What can hang from each mark:
Q: N Z
E: A Q R
R: E N
A: P
Z: X
X: E Z
P: X
N: A X

Known rows, with every way that one mark hangs from another:
N[A[P]]: [ -1.2   1.5 -16.1 -60.8  24.9 -22.2 -37.8  29.6 -12.6   8.0  -8.7   7.1
  13.2  22.4  30.6  -4.6 -25.4 -53.5  16.0 -29.6   7.6]
P[X[E[A R] Z]]: [  9.5 -23.6 -39.4  32.0  21.4 -30.6 -45.8  24.3 -59.3  -8.5 -30.9  13.3
 -18.1  26.2  36.4   1.8 -30.7 -58.3  52.5 -13.6  -3.7]
P[X[E[R] Z]]: [  5.5 -36.5 -17.4  27.1  31.0 -30.7 -50.6  33.5 -65.4 -17.4 -32.1   6.8
  -4.4  23.2  46.3  12.8 -25.1 -50.2  22.6 -15.9   2.4]
X[E[Q[Z]]]: [-20.6 -34.4 -62.0 -18.5  15.7 -29.4 -33.6  44.0 -69.5  19.3 -31.7  10.0
  -0.2   9.2  36.0  -0.3 -30.6 -45.8  29.3  11.4   8.9]
P[X[E[A] Z]]: [ 18.7  -8.2 -28.3   0.3  19.5 -29.0 -40.8  33.8 -72.8  -2.6 -20.3  23.0
  -3.2  16.3  20.2   1.4 -55.1 -43.6  38.9 -22.9  -2.1]
Q[N[A] Z[X[E]]]: [ 11.4 -12.2  -8.6 -44.1  22.5 -11.1 -76.5  35.0 -63.4  54.7 -22.2 -12.2
  14.1  58.5  26.0 -18.7 -23.3 -58.8  17.5 -19.7  31.2]
N[X]: [  1.1 -12.3   2.9 -21.5  24.4 -25.5 -40.2  15.0 -16.8  17.9 -17.9   7.5
  14.4  -1.0  30.6   5.8 -20.3 -14.6 -31.0 -19.5 -20.8]
Z[X[E[Q R]]]: [-11.2 -40.9 -54.7  17.0  17.9 -42.8 -34.9  30.6 -32.3   1.1 -29.6  -0.4
 -24.3  29.7  45.0  14.7 -10.4 -47.5  29.5  -7.2  -5.9]
A[P[X[E Z]]]: [ -1.9 -30.3 -11.2 -30.8  26.8 -28.4 -40.6  49.3 -81.9 -18.8 -16.3  15.3
   9.9  31.7  19.5  18.5 -47.9 -53.2  23.5 -13.6   8.3]
A[P[X]]: [-12.3 -15.8  -6.1 -48.4  17.5 -20.0 -22.6  33.5 -52.1  -6.6  -0.4   5.7
  19.0   9.4  12.8   8.9 -34.8 -36.1  -5.3 -34.9  -0.7]
P[X]: [  5.6  -6.1   1.6 -21.8  17.1 -19.4 -31.6  27.3 -53.1  -0.5  -5.6   7.5
  14.2 -10.7  24.1   0.6 -35.1 -17.4 -20.2 -42.9  -7.3]
X[E[A Q] Z]: [ 12.0 -32.1 -64.5  -5.0  10.7 -46.0 -23.1  37.4 -50.1   9.2 -27.7  29.7
 -32.1  18.2  26.7   0.3 -52.2 -48.8  60.9  12.0 -14.5]
X[E]: [  5.5  -9.1 -23.0 -18.7   5.9 -42.9 -47.0  52.3 -46.8  -3.2 -31.6  11.2
  -5.6  11.2  35.5  17.7 -41.1 -32.1  13.6 -16.3  -7.0]
E[A Q R[N]]: [ -8.2 -18.6 -68.2   7.1 -26.4 -29.4 -17.1  -7.9  -1.3  20.6 -30.6   0.6
 -33.3  -9.4  31.6 -17.0 -23.6 -29.0  40.4  -0.1  -7.8]
A[P]: [ -9.4 -28.8 -19.2 -54.8   9.6 -31.1 -26.8  38.9 -32.2  -1.7  -9.3   0.5
   1.5  15.7  25.8  11.4 -38.6 -40.9   1.7 -14.0  -2.3]
Z[X[E[Q[N] R]]]: [ -3.8 -50.8 -36.9  -0.7   6.5 -41.4 -42.4  36.5 -40.4  22.5 -27.8  -6.9
 -36.6  51.3  22.0   8.5  -8.0 -47.8  24.9   5.5  -9.5]
E[A R]: [  2.3 -18.4 -46.7   8.7   5.2 -33.7 -29.7  13.3  -8.7   7.8 -25.6  -1.1
 -26.9  12.2  40.8  -8.9 -21.2 -46.1  30.9 -17.2 -14.4]
Q[N[A[P] X] Z]: [-14.5 -16.7   9.9 -72.5  34.9   3.3 -52.4   9.8 -33.3  63.9 -13.3  -6.4
  31.1  47.1   9.7 -27.0  -1.1 -56.8  -2.8  -1.2  17.1]
R[E[A[P[X]] Q]]: [-27.6  -9.9 -57.3 -42.0  -8.5 -12.6  -1.9   8.6 -31.3  -4.1  -7.2  10.3
   1.7   0.2   6.2  -8.3 -38.0 -19.0  31.3 -12.2   1.3]
Q[Z[X]]: [  0.6 -39.6 -21.9 -31.5  20.2  -9.2 -46.2  16.6 -54.5  32.8 -10.2 -17.9
  18.9  20.4  39.1  -1.1 -32.4 -43.5 -18.0 -22.0  20.5]
Z[X[E[A]]]: [ 11.7  -4.2 -39.1 -17.4   5.1 -38.4 -46.3  36.8 -42.0  13.2 -18.1   9.7
 -11.5  30.9  22.2  11.6 -48.9 -45.5  32.5 -27.4  -4.1]
E[A Q[N Z] R]: [-12.1 -51.7 -66.9  -6.4  -0.6 -17.1 -22.6   9.5 -39.8  51.5 -26.9  -7.5
 -34.7  28.6  20.2 -35.2  -6.3 -59.4  45.9  25.1  -2.0]
E[Q[N Z] R]: [-17.9 -66.0 -45.0  -8.2   6.8 -16.3 -31.7  17.9 -46.4  44.8 -25.8 -13.2
 -22.8  26.0  31.5 -22.7  -0.3 -50.6  14.5  23.0   2.1]
Q[N[A X] Z]: [  1.8  -6.8  14.4 -45.1  33.6   1.7 -63.7   6.0 -31.7  69.5 -17.6  -5.2
  28.7  29.0  22.7 -36.3  -0.8 -39.2 -14.2  -8.6  10.6]
Z[X]: [ 14.4 -26.4  -8.9 -29.5  13.7 -27.8 -39.4  23.2 -30.3  13.5  -7.2  -8.7
   3.0  15.6  32.0   8.9 -37.0 -24.7 -21.6 -36.1  -5.6]

Rows:
[-16.1  24.4   0.2 -49.7   8.0 -22.8 -59.7  13.2 -13.8  21.3 -35.1   5.6
  29.0  19.1  23.1   3.6 -21.8 -33.3  19.8 -15.9  15.7]  R[N[A[P] X[E]]]
[  0.5 -24.9 -28.8 -37.2   0.5  -8.3 -27.4   4.1 -42.9  -8.6 -13.1   3.9
   7.4  17.7  15.4  -3.5 -56.8 -27.1  23.1 -12.8  12.9]  R[E[A[P[X[Z]]]]]
[-16.0 -44.4 -42.5  13.0  23.1 -23.2 -59.3  26.3 -59.4  17.0 -36.2 -22.6
   0.7  42.4  55.0   9.8 -13.3 -63.2  19.4 -10.2  24.4]  Q[Z[X[E[R]]]]
[ 12.9 -12.1  -4.2 -51.3  16.0  -3.6 -59.0  21.8 -43.5  55.1 -15.6  -7.3
  12.4  31.0  27.2 -36.2 -21.1 -49.0   4.2 -13.2  21.2]  Q[N[A] Z]
[ -1.3 -30.7 -29.2  13.1  17.7 -40.2 -56.1  34.1 -33.4  -2.0 -32.8 -11.4
 -13.7  38.8  49.5  21.1 -17.4 -49.4  15.8 -21.1   2.1]  Z[X[E[R]]]
[  4.6 -17.4   6.0 -46.5  50.1 -14.7 -45.7   7.3 -12.1  23.0 -11.3  13.1
  23.6  31.6  33.3  -6.3 -18.7 -53.6   5.4 -11.2   4.5]  N[A[P] X[Z]]
[-11.7   2.8 -50.6   7.5  -4.4 -31.6 -49.5  12.9  -8.5  11.5 -45.3   5.4
 -13.5   4.3  49.3 -10.2  -9.4 -39.2  51.7  -5.9  11.6]  X[E[Q R[N[A]]]]
[ -9.1 -38.9 -58.4 -39.4 -24.5  -5.5 -26.9   4.7 -40.8  48.2 -26.4  -5.8
 -16.6  15.5  11.5 -34.1 -36.0 -18.9  25.9  24.1  10.0]  R[E[A Q[N Z]]]
[ -6.4  12.4  -1.7 -51.9  33.9  -9.7 -35.5  24.5 -34.6   0.6   4.1  12.6
  29.5  14.8  20.1 -10.6 -23.4 -47.5   9.2 -48.7  10.3]  N[A[P[X]]]
[-14.3 -17.0 -48.2 -21.3 -25.7 -27.3 -26.6  -1.2  -5.4  10.0 -32.3 -14.3
 -20.8  15.0  25.5  -3.9 -31.0 -47.8  43.9  -4.7   5.4]  E[A[P] R[N]]
[ -1.8 -36.0  11.3 -39.6  18.0  -6.4 -51.1  14.6 -50.4  59.2 -20.2 -10.6
  16.7  23.1  14.8 -15.6 -13.4 -27.4 -28.7   5.2  -0.5]  Q[N[X] Z]
[ 15.8 -22.3  -5.9  -4.0  26.3 -29.8 -49.7  42.9 -81.5 -11.2 -22.7  17.6
   7.6  14.0  31.7  13.5 -49.9 -35.3   9.8 -22.4   1.8]  P[X[E Z]]
[ -7.4  13.6 -36.3  19.3 -19.2 -27.6 -47.3  11.5 -44.6  -0.8 -40.3   0.5
  -9.5  -0.3  26.4  -2.8 -30.4 -31.3  42.7 -27.1   3.8]  P[X[E[A R[N]]]]
[  5.4 -30.8 -47.3 -34.1  11.2 -41.5 -34.3  45.0 -53.3  -1.4 -27.2  18.0
 -18.7  42.7  20.2  12.6 -59.7 -69.3  60.9   6.4  -0.5]  X[E[A[P]] Z]
[ 24.7 -23.6  -3.3 -18.1  12.1 -34.9 -56.6  26.7 -48.6  38.3 -34.1  14.9
 -16.6  43.5   2.1  -3.2 -36.6 -38.4  26.0  13.4 -20.2]  Q[N[X[E[A] Z]]]
[-21.1  -0.1 -35.3  18.4  43.7 -31.6 -45.4  14.4   0.0  16.7 -38.0  19.0
  -2.2  18.8  51.3  -6.9  18.9 -46.3  34.4  -5.0  -9.3]  N[A X[E[Q R]]]
[ 22.8 -21.7 -40.9  -6.5   9.3 -41.0 -43.3  38.5 -52.6   4.0 -30.4  19.6
 -22.1  26.0  31.2   4.2 -59.4 -49.6  47.9  -2.5  -7.2]  X[E[A] Z]
[-11.3  -7.8 -36.3 -11.1  17.4 -33.9 -26.5  44.6 -68.4  -4.9 -14.6  25.7
   2.4  -5.4  20.1   6.1 -32.0 -24.6  18.1 -20.6 -10.4]  P[X[E[Q]]]
[ -2.4  11.4   7.9 -61.2  19.8 -19.4 -54.1  51.3 -63.7  16.0 -11.1  11.6
  14.7  46.0  -0.9  -8.8 -23.2 -53.8  29.4 -30.3  10.2]  Q[N[A[P[X[E]]]]]
[  0.3 -38.1 -19.3 -15.7 -16.9 -12.1 -37.3 -26.6  -9.3  21.0 -39.5  -1.4
   8.3 -17.2  31.7  -2.2 -36.9  20.7 -19.1  17.1   3.7]  R[E[Q] N[X[Z]]]
[  3.9  25.4  -0.8 -18.7  38.8 -28.9 -61.5  28.3 -16.9  19.7 -30.1  20.6
  21.7  16.7  34.8   0.2 -12.5 -33.5   9.9 -26.9  -3.6]  N[A X[E]]
[-17.7 -22.2 -81.4 -12.7   7.4 -30.6 -25.4  33.9 -62.5  28.2 -29.7  18.2
 -10.8  12.6  27.7 -11.8 -35.5 -54.1  59.2  11.4   6.2]  X[E[A Q[Z]]]
[-30.0 -17.4 -41.1 -37.6  18.5 -34.5 -17.3  50.5 -69.8 -12.5 -11.2  22.2
   4.5  13.8   9.9  13.9 -31.2 -43.8  30.5 -13.3  -2.7]  A[P[X[E[Q]]]]
[-18.2 -49.8 -58.0 -32.3  -4.1 -34.7  -8.4  21.9 -16.7  26.5 -15.6   1.9
 -47.1  39.9   3.2 -15.8 -11.7 -61.9  54.8  18.0 -18.3]  E[A[P] Q[N] R]
[-20.2  -8.8 -54.0 -11.5 -26.5 -38.2 -38.9  21.4 -22.1  -0.5 -45.3  -5.0
 -24.2  25.2  26.0  11.1 -35.0 -55.3  66.4   0.6   9.3]  X[E[A[P] R[N]]]
[ -8.3 -23.4  -9.8 -80.0  19.8  -2.4 -50.2  27.7 -46.1  47.6 -11.2 -11.8
  16.6  47.8  18.2 -27.3 -19.5 -66.4  17.5  -3.2  27.0]  Q[N[A[P]] Z]
[ 15.2 -21.3   1.4 -52.6  22.6   3.0 -63.9  13.1 -45.5  64.7  -4.9 -18.8
  16.8  46.6  24.0 -31.5 -21.0 -51.7  -6.2 -25.6  26.5]  Q[N[A] Z[X]]
[-36.2 -29.6 -87.1 -41.5   8.1 -27.8 -15.9  41.3 -63.3  22.9 -22.9  12.6
  -8.3  29.6  18.5  -3.6 -36.2 -71.7  72.0  19.9  12.7]  X[E[A[P] Q[Z]]]
[  1.4  14.7 -26.2   6.1  -5.2 -29.2 -67.6  16.1 -10.7   7.0 -49.8  -4.3
  -6.0  12.1  54.7  -3.8 -17.2 -39.2  37.6 -23.2  17.2]  X[E[R[N[A]]]]
[ -3.0 -24.3 -25.8 -28.8  27.0 -35.6 -37.5  30.1 -41.4  12.2 -27.6  19.3
  -0.5  41.1  15.6  13.1 -39.3 -59.1  42.8   8.2 -11.1]  N[X[E[A[P]] Z]]
[-11.8  32.2  -5.7 -49.0  -0.6 -17.0 -55.0  26.3 -47.7   1.5 -20.7   9.0
  29.4  11.6  17.1  -2.9 -35.4 -37.3  29.2 -39.6  26.7]  R[N[A[P[X[E]]]]]
